Each row was made from one walk, in order. Every step used is in the known rows, and no mark comes twice. Write each row's walk.
Known rows
C A: [ 21   1   6   1  -1  19  22  23  13 -21   1  14 -29 -25  23   9  11 -14
  -4  35  12  11  -9   9  13 -31  29 -22  21 -32 -10  28  15  17  12   0
  19  11   7   5  -1  14   7  -6  15  -2]
C E: [  8 -33  17  -3   6  21   3  31  19   4  -4   2   3  -5   3  -3  20   7
   7  29   6  11  -2  42  34 -16  22 -21   3   5  20  31 -17 -10  24   0
  12   8 -11   6  -9  33   3  22  24   8]
Z B: [  0 -13  34 -18 -21   3  13  12   5   8  -3 -32  15  15  -1   6   9 -21
 -26  14 -10  13 -18  22   9  32   4 -20 -42 -34   3  35  -4   6  34 -20
  14  22   7  -4  -3  -4 -12  18  23 -30]
C N Z A: [ 38   3 -12 -11   3  56  15   6  17  -2 -42  -6 -22 -31 -11 -13 -17 -10
 -14  30 -11  11  24  13  20  -8  35 -25  -1 -39 -19  11 -28  -5  43   2
 -13  -3  46 -18  25 -29 -29   1  56   2]
Q B: [-13 -16  30 -18  -9  41   8   6   3  13   9 -16  -2  10  -5  -3   6 -45
 -32  25 -12  24 -16  32  26   3  21 -17 -28 -54  11  21 -24   6  23 -24
   3  26 -12   9 -21  24 -20  -2  27  -2]
Q B C E: [-12 -25  39  -9 -38  36   5  23  52  36  32 -29  13 -18 -20 -27 -12 -30
 -19  42 -16  23 -38  52  37 -38  28 -73 -28 -12  16  32 -31 -22  60 -27
  17  25 -22   3 -15  28 -12  21  27   6]
Y Q: [-11 -24  17  -1  -4  -8 -14  11   3 -14 -27  34  12  10   4  25  30   4
  -5  19  -3  40   3  30  21  22   2  16 -34 -16  -6  27  -5 -18  18 -12
  24  12 -13 -17 -14   2 -25   9  10 -20]
Z E C N: [ -2  -8 -20 -21 -40  -3  36  29  55  32 -31 -35  12  -1   5  11  15 -14
  32  -3   2   0   3  42   4  13  29 -63 -23  37  39  29  -5 -47  31  17
  -6 -28   4 -15 -11 -31 -18  39  31  -3]
C B Z: [ 30   0  40  -9  -7  34   9  33 -11 -24   0 -55  14  24   8   8 -11 -11
 -18  19 -17   8  -3  -9  26  -7   3 -20 -24 -36 -16  21 -14 -28  60 -29
  14  34  -4 -13  12  19 -26   1  50   8]
Y Q B Z: [-19 -10  40   3 -23  24   6  16   4 -34 -24 -27  37  21  -6  -6  -4 -25
 -36  29 -30  79 -15  21  47  22  16  14 -62 -60 -10  29 -45 -29  51 -46
  26  27 -20 -38 -10  30 -46  -2  53 -33]
E C A Z N: [ 41  40 -31  14 -47  16  67  22  53 -45 -24 -22   0 -44   3  37  24 -40
 -42 -15 -18  15  -3 -10  -6 -21  37 -30   3 -25  14   0   2 -14  25  17
  21  -7  -2  -8 -11   0 -27   5   6  21]
B Z A: [ 33   1  17  15 -19  58  38  20  20 -30 -23 -13   9   4  -3 -11 -39 -12
 -24  32   4  37  -1  -4  49 -12   3  -6 -13 -67 -21   8 -35 -25  26  -5
  28  20  -6 -18  11 -22 -16  14  47 -23]
C N Z B Q: [ -4  -2   9  -2 -22  10  23  20   2 -23 -46 -59   1  -3 -27 -24 -27  11
 -24  25 -24  28  -5   3 -10  41  34 -36 -45  -6 -11  42 -16   2  83 -20
  15   1  43 -29  20 -21 -62   5  48 -17]
A Z B: [ 16   1  24  -8 -20  19  21  18  17   1 -19 -43  27  16 -17   6  13 -42
 -62   5 -36  21 -22  -7  17  22  24   3 -39 -39   6  23 -13 -11  40 -41
  16  16   7  -7 -14   4 -28  21  15 -27]
N Z B C A: [  8  15  26  -9 -43  38  16  26  49   7   9 -37  -8 -43  -4 -18 -31 -15
 -49  42 -17  28 -11   3 -17 -16  29 -76 -30 -30 -32  26   8   8  68 -40
  37   8  43 -16  37 -19 -16   8  -4 -19]
Y Q B Z E C N: [-17  -3   2 -10 -54   5  39  34  57 -15 -37 -71  67   9   0  -5   0 -27
   6  10 -33  60 -12  35  30  28  34 -48 -84   3  20  38 -43 -73  74 -25
  16 -19 -12 -57 -17   2 -55  20  83 -37]
A Z N C B: [ 56  33  -3 -33 -46  26  21   0  21 -13 -39 -47  29  -8   2  28  10 -28
 -37 -44 -43 -18  28  -7   0  -4   9 -26 -17 -37  -1  10 -26 -20  50 -24
 -12  37   8 -14  -3   5 -60  30  35  42]
E C: [-14  -3  20  -5 -26  10  26  12  35   8 -16  -1  -2   3  -2  16   7 -14
  -6   1  20  17   1  31   7   5  -5 -31 -16 -17  17  16  14 -21  20  -5
  19   6 -10  10 -19 -26  -4  24 -27   8]
A Z B Q: [ -3  -2  19  19 -49  11  36  19  18 -46 -23 -48  28  26 -35  -3 -11 -17
 -66   8 -37  48 -38  -9  16  39  17   0 -50 -25 -13  28 -16  -7  57 -41
  27  19   2  -9 -18  -7 -57  13  31 -27]
N C: [ -6   8  14 -24 -17  26   3  -5  21  24 -33  10  -6  -4   8  -4 -18  -5
 -12 -10  14  15  23  26  13   7  -8 -26   4 -38  -1  26   1 -10  13 -25
  20  28  -5   2  -2 -11 -15  40 -25   5]
B C: [-22  -6  27  -7 -26  19   5   7  28  26   6   8 -13   1 -15  -6 -12  -5
 -14  23   0  18 -19  11  10 -11  -2 -50 -21 -10  -2   3  -4 -27  21  -5
  37  23  -5  14  -9 -24 -12  24 -19  -5]
A Z E: [ 24 -20 -10   9 -20  33  14  39  43  10 -34 -21  13  14  -6   2  15 -29
 -19  -6 -17  19 -12  14  25  10  30   8 -14   3  17   2 -36 -33  11 -23
   1  -7   0  11 -12  11 -32  39  27 -13]
Z N: [  2  -5  -3  -6 -14  -6  17  -1   0 -18 -20  -4  -9 -12  -2  24  12 -14
 -10  -3   1 -15  -9  11   5  17  18  -5 -17 -25  22   3 -36  -8   7  29
   2  25  -2   2  -6   1 -39   9  29   7]
A Z N: [ 26   8 -13   9 -13  10  25   9  10 -27 -41 -20   5  -5 -20  25  14 -30
 -38 -17 -25   1  -2 -22   7   7  30  11 -14 -25  17 -14 -39 -19   4  13
   4  17  -2   4 -17   6 -51   9  33  19]
Q B Z N: [ -1   8  17  -7 -27  33  45  11  -1 -36 -22 -61  24  -4 -17  -5 -23 -44
 -33   3 -19  31 -20   1  28  15  25 -13 -44 -68  16   4 -68 -16  47  -3
  12  34 -13 -17   1  20 -55  -1  67   0]
Z A: [ 30  -7   3   6 -14  49  22  11  24  -5 -12  22  -5  -7   4   6  -1 -13
 -17  25   6  16  -5  21  29 -13   2 -10  -3 -55 -11  14 -18  -7  10   5
   6  21   0  -2  -6 -22  -8  10  31 -17]

Write each row's walk
[ 27  49  -2 -11 -50  47  65   3  27 -44 -24 -55  15 -46  16 -17 -48 -49
 -31  -5 -10  27  -1   5  26 -23  29 -55  -9 -80 -10  24 -39   2  55 -12
  26  28  -4 -32  17  27 -49  11  57   4] : Q B Z N C A
[-20  14   6  -4 -53   7  43  15  31 -26 -45 -68  10  -8 -34 -18 -25   9
 -24  10 -20  37   0  20 -19  47  17 -61 -57  -2  -9  47   6 -10  97 -20
  20 -13  34 -37  13 -46 -60  10  15  -6] : E C N Z B Q
[-29 -33  34  -5 -13  10 -12   5  -1  -8  -7   4  23  10   5  13  27 -30
 -34  27 -28  54  -6  40  33  17  14   6 -56 -43  -5  44 -28  -3  39 -32
   8  25 -20 -23 -29  36 -34  -2  34 -25] : Y Q B
[ 13  -4 -14  12 -44  33  34  40  75  13 -32 -31  27  12  -7   9  12 -30
 -26 -12 -13  25 -10  20  11  10  18 -27 -26  17  22  -5 -16 -50  18 -20
   5 -17  -4  -1 -27 -17 -27  47  -1  -5] : A Z E C
[-28  -5  36 -20 -42  38   8   3  35  30  25 -18   0   5 -20 -18 -10 -36
 -38  25 -16  30 -28  22  17 -13  12 -61 -44 -41   2   9 -21 -20  45 -28
  27  36 -12   5 -17  -6 -29   8   5  -3] : Q B C
[ 23   2 -28 -12 -34   9  45  27  63  17 -45 -51  19   2  -7   9  18 -28
  -1 -18 -28  11   0  10  10   4  44 -41 -20  35  28   7 -11 -56  30  -2
  -2 -38  13 -14 -15 -20 -35  39  35   7] : A Z E C N
[ 27  -7  30  -6 -55  21  23  31  61  19   9 -49  47  -6 -27 -17  -1 -22
 -45  26 -45  20 -34   9  27 -18  26 -59 -39   2  14  27 -18 -35  70 -42
  34  12   0  -6  -4  14 -20  41  15 -13] : A Z B C E
[ 16  -2 -14 -19 -34  11  17   3  37   1 -48  -6  14 -42  -1   3  -7  11
  17 -18  15   0  22  47  19  -6  16 -46   0  -2  34  27 -27 -15  31  12
   8  15 -11 -12   1  24 -30  50  29  27] : Z N C E
[-23 -16  19   3 -66  20  29  36  63 -13 -25 -51  70  22   2  -6  -8 -33
 -20  10 -22  78 -19  48  34  35  13 -24 -87 -14  12  34 -45 -59  63 -46
  24  -1 -28 -48 -16   1 -46  27  47 -42] : Y Q B Z E C
[ 57  27 -24  14 -26  20  45  24  20 -47 -28  -7  -6 -44   2  27  19 -36
 -42  -6 -23   3  -5 -25   7 -23  50  -4  15 -38   3   2 -24   1   8  18
  11   3   7  -6  -8  28 -35  -2  41  15] : C A Z N
[ 26  18 -18 -12 -26  56  37  12  52  -1 -44 -20 -10 -39 -10   0 -16 -13
 -20  19  -4  19  27  23   5  -9  24 -51  -7 -34 -18  12  -4 -23  53   7
   0 -15  43 -24  19 -51 -21  10  27  16] : E C N Z A
[ 10  12   5   1 -28  17  44  26  47 -11   4   2 -22 -33  17  23  10 -19
  -7  24  19  21  -3  19  -1 -31  17 -44   7 -23  -3  26  36  -3  27   1
  27   3  -1  -2 -10 -16  14   8 -17   6] : E C A
[  4  -9  35 -16  -2  32   2  19   9   6 -27 -41   8  -7 -11 -12  -9 -18
 -50  22  -7  20  10  21   0  35  19 -15 -47 -34 -13  24 -16  15  50 -39
  10  14  33  -8  24  -2 -35  14  13 -21] : N Z B
[ 23  -6 -18   6 -52  24  48  49  82  -1  -5 -17  -3 -27  37  17  13 -21
   7  16  18   9  -8  45  -3 -12  22 -58  -3   9  18  31  12 -24  25   4
  13 -21   1  -3  -7 -13   4  24   8 -13] : Z E C A
[ -3  -7  -1  10 -44  28  38  45  60  -8 -33 -47  31  15  -2  -8 -20 -15
   9   1  15  37 -17  30  25  17   3 -38 -33   2  21   4 -25 -58  36 -10
  29 -11 -17 -11   9 -23 -23  47  12 -15] : B Z E C
[ 46  39   9 -16 -52  40  45  10  43  -7 -29 -34  20 -29  10  -2 -16 -40
 -66  -8 -30  21   2  -7  14 -10  27 -38   1 -52 -24  41  22  10  53 -52
  27  16  18 -20   2   7 -12  32   7 -15] : N C A Z B
[ 12   4   1 -16  22  24  -3  10  -4  13 -44 -14 -31 -19 -15  -7  -5   0
  -5  23  -4  -1  30   9   7   6  39 -15  -3 -18   0   5 -13  -9  37  -2
   4  -2  41  -7  26   0 -32   6  25  14] : C N Z
[  8  -9  24  12 -38  53  26  17  23 -41 -21 -19  44   6  -1 -10 -25 -36
 -48  37 -37  76 -14  21  58   3  21   6 -58 -82 -32  34 -57 -27  59 -34
  26  27 -16 -48  -6   4 -41  -8  78 -45] : Y Q B Z A
[ 17  16   8 -21 -35  73  23   1  46  28  -4 -32  -2 -33 -29 -36 -40 -31
 -50  45 -38  21  -1  12  24 -32  42 -79 -29 -56 -29  11 -44 -24  70 -21
   0  18  41 -25  18 -29 -41  -4  53  -6] : Q B C N Z A
[ 20  -5  -9  13 -71  30  28  45  81  -4  11 -25  45 -18   9   0   9 -46
 -51  29 -68  59 -35  20  25 -26  55 -43 -49 -12 -10  31 -30 -38  58 -42
  21  -1  -9 -25 -19  24 -47  11  46 -40] : Y Q B C A Z E
[ 16  33  -1  -9 -63  13  43   8  25 -60 -45 -34  39 -43  16  -1 -28 -28
 -35  -5 -22  59   8  18  28  -4  26 -28 -38 -81 -17  38 -39 -12  63 -30
  33  23 -14 -52   1  34 -61  -1  64 -16] : Y Q B Z N C A
[-12   0  38  -2 -16  50  22  17   4 -12  -4 -48  16  13 -14 -27 -28 -47
 -38  23 -14  52 -19   8  43   2  15 -16 -33 -65  -6  11 -46 -15  48 -31
  25  32 -14 -10  -2  22 -33   3  48 -12] : Q B Z
[-14   9  22 -29 -19  43   0   3  23  37  -1 -43 -10 -27 -32 -34 -29 -27
 -39  29 -29  19   4   8   5 -14  44 -77 -42 -31  -8   5 -29 -19  68 -25
   8  13  34 -13  18  -8 -53   2  31  11] : Q B C N Z
[ -6 -18  -8  -2 -34  47   9  36  76  18 -37 -21   8 -15  -1  -5  -3  -6
  -7   3  18  24  12  48   0  15  11 -33 -33  12   9   9 -25 -30  39 -16
  -1 -16  20  -3  19 -28 -29  37 -18   0] : N Z E C
[  8  -7  35 -20 -37  22  21  21  28   8  15 -33  10  16  18  33  27 -13
 -11  12 -14  -8   2  29  -4  -9 -11 -46 -25 -12   6  23  18 -23  54 -19
  -2  26   0  -5 -16 -12 -11  15  -5  24] : E C B
[ 29  30 -19 -18 -35  23  29 -11  27  -9 -65 -12  13 -22 -18  11  -4 -31
 -34 -47 -15   6  19  -2  10  12  17 -10  -3 -32   6  -7 -26 -18  17  -7
  12  23   5  -2  -6  -3 -57  43   6  25] : A Z N C
[ 54   4  28  -6 -28  68  27  30   4 -36   1 -36  29  17   8   2 -25 -18
 -29  40 -22  13  -7   1  39 -29  -5 -20 -19 -63 -27  18 -29 -26  59 -21
  10  33   4 -30  15 -13 -19   1  72  -9] : C B Z A
[ 18  21   5 -18 -28  29  24  10  32  -2 -20  19 -23 -35  30  -2 -15 -10
  -7   7  18  15  16  22  12 -27  18 -40  30 -42 -14  38  27   7  21 -16
  22  13   6  -1  11   6   2  23 -11   4] : N C A
[  8   6   7  -1 -33  24  22  18  39   6  20  13 -22 -26  11   1  -5  -5
 -13  37   4  19 -23   4   3 -46  22 -68  14 -25  -8  22  20 -16  25   4
  39  11  -2   7   4 -13  -1   8  -8  -1] : B C A
[ 30  36 -10   4 -62  36  57  15  53 -18  12 -39   9 -41 -16   5  -2 -65
 -62  12 -49  14 -35 -14   8 -42  49 -60 -19 -54   4  -2 -29  -9  46  -6
  26  23  -1  -4 -13  23 -49 -12  42   7] : Q B C A Z N
[-35 -19  36 -14 -50  11  -4   5  28  17  11   4  26  12 -16  -2  10 -23
 -41  34 -35  54 -22  31  22   7  11 -36 -70 -29  -6  23 -17 -27  50 -34
  33  31 -17 -14 -26   3 -37   6  14 -22] : Y Q B C
[ 33  -8   6   6  -5  75   4  15  35  -5 -32  16 -14 -22 -11  -6 -24  -5
 -32  34   2  26  16  23  24  -4  13  -5 -10 -60 -29   4 -35   4  30 -12
  -2  13  34  -3  26 -20 -24   3  23 -10] : N Z A
[ 51  20 -30  -2 -45  47  33  36  64   0 -40 -13   9 -33  25  -7 -14 -23
 -15 -14 -10  19  13  15  21 -23  34 -32  19 -15  -8  24  -5 -19  19 -31
   8  -7   5  -2   5  18 -21  45  14  -8] : N C A Z E
[-19 -38  37  -5 -47  11  -5  19  50  17  20  -3  38  -9 -11 -16  17  -5
 -16  43 -35  51 -30  64  40 -21  25 -52 -52  -2   8  45 -33 -29  63 -36
  22  23 -31 -20 -26  35 -30  14  32 -17] : Y Q B C E
[-18   1  22 -22 -31  21 -14   5  23  21 -20 -22  19 -25 -26 -14  -2 -15
 -36  29 -55  50   8  26  12   2  42 -53 -63 -18 -16  28 -31 -28  75 -39
  11  12  22 -30   5   4 -65  -4  29  -7] : Y Q B C N Z
[ 11 -12  11 -19 -19  28   8  11  39  21 -27   4   9 -25   4 -16 -10   7
  14   4  13  12  17  51  36 -19   9 -40   9  -1  11  42  -7 -12  33 -24
  17  12 -15  -2   1  25  -2  53  -3  12] : N C E
[ -6   9   0 -22 -55  30  59  33  56  13 -23 -91  35   9  -7 -19 -23 -39
   4   9 -23  32 -17  23  26   9  37 -68 -53  -4  28  27 -37 -60  66 -23
   8 -14  -5 -38  -8  -7 -40  25  72 -13] : Q B Z E C N
[  0 -20  20  10 -26  16   9  24  -6 -36   6 -26   7  29   5  17  -3  14
 -12  22 -17  10 -18  17   1   7  -8 -20 -27 -13 -15  39  -8  -4  61 -12
   3  39  -4  -3 -16  -2 -36  -4  38   8] : C B Q
[ 34  47 -16  -4 -45  27  53  14  33 -47 -49 -29   2 -44  17  -8 -44 -14
  -8  -6   8  26  12  -6  17 -17  21 -39  13 -60  -8  13 -17 -11  38   8
  41  10   3 -27  29   3 -37  15  31   8] : B Z N C A
[  6  13  26 -11 -52  25  24  17  39  22  10 -44  26  14 -25  -7 -14 -31
 -63  12 -43  25 -31 -17   7   3  16 -46 -54 -26   2   7  -6 -32  47 -39
  39  16   4  -2  -9 -19 -36  30  -3 -21] : A Z B C
[ 48  17  -6  14  -6  36  28  33  24 -19  -9  -3 -13 -21  12  14  14 -35
 -40  19 -22  21 -10 -19  26 -41  46  -2  19 -40 -16  12   5   8   9 -16
  22   7   7   9  -3  27  -7   1  11   5] : C A Z
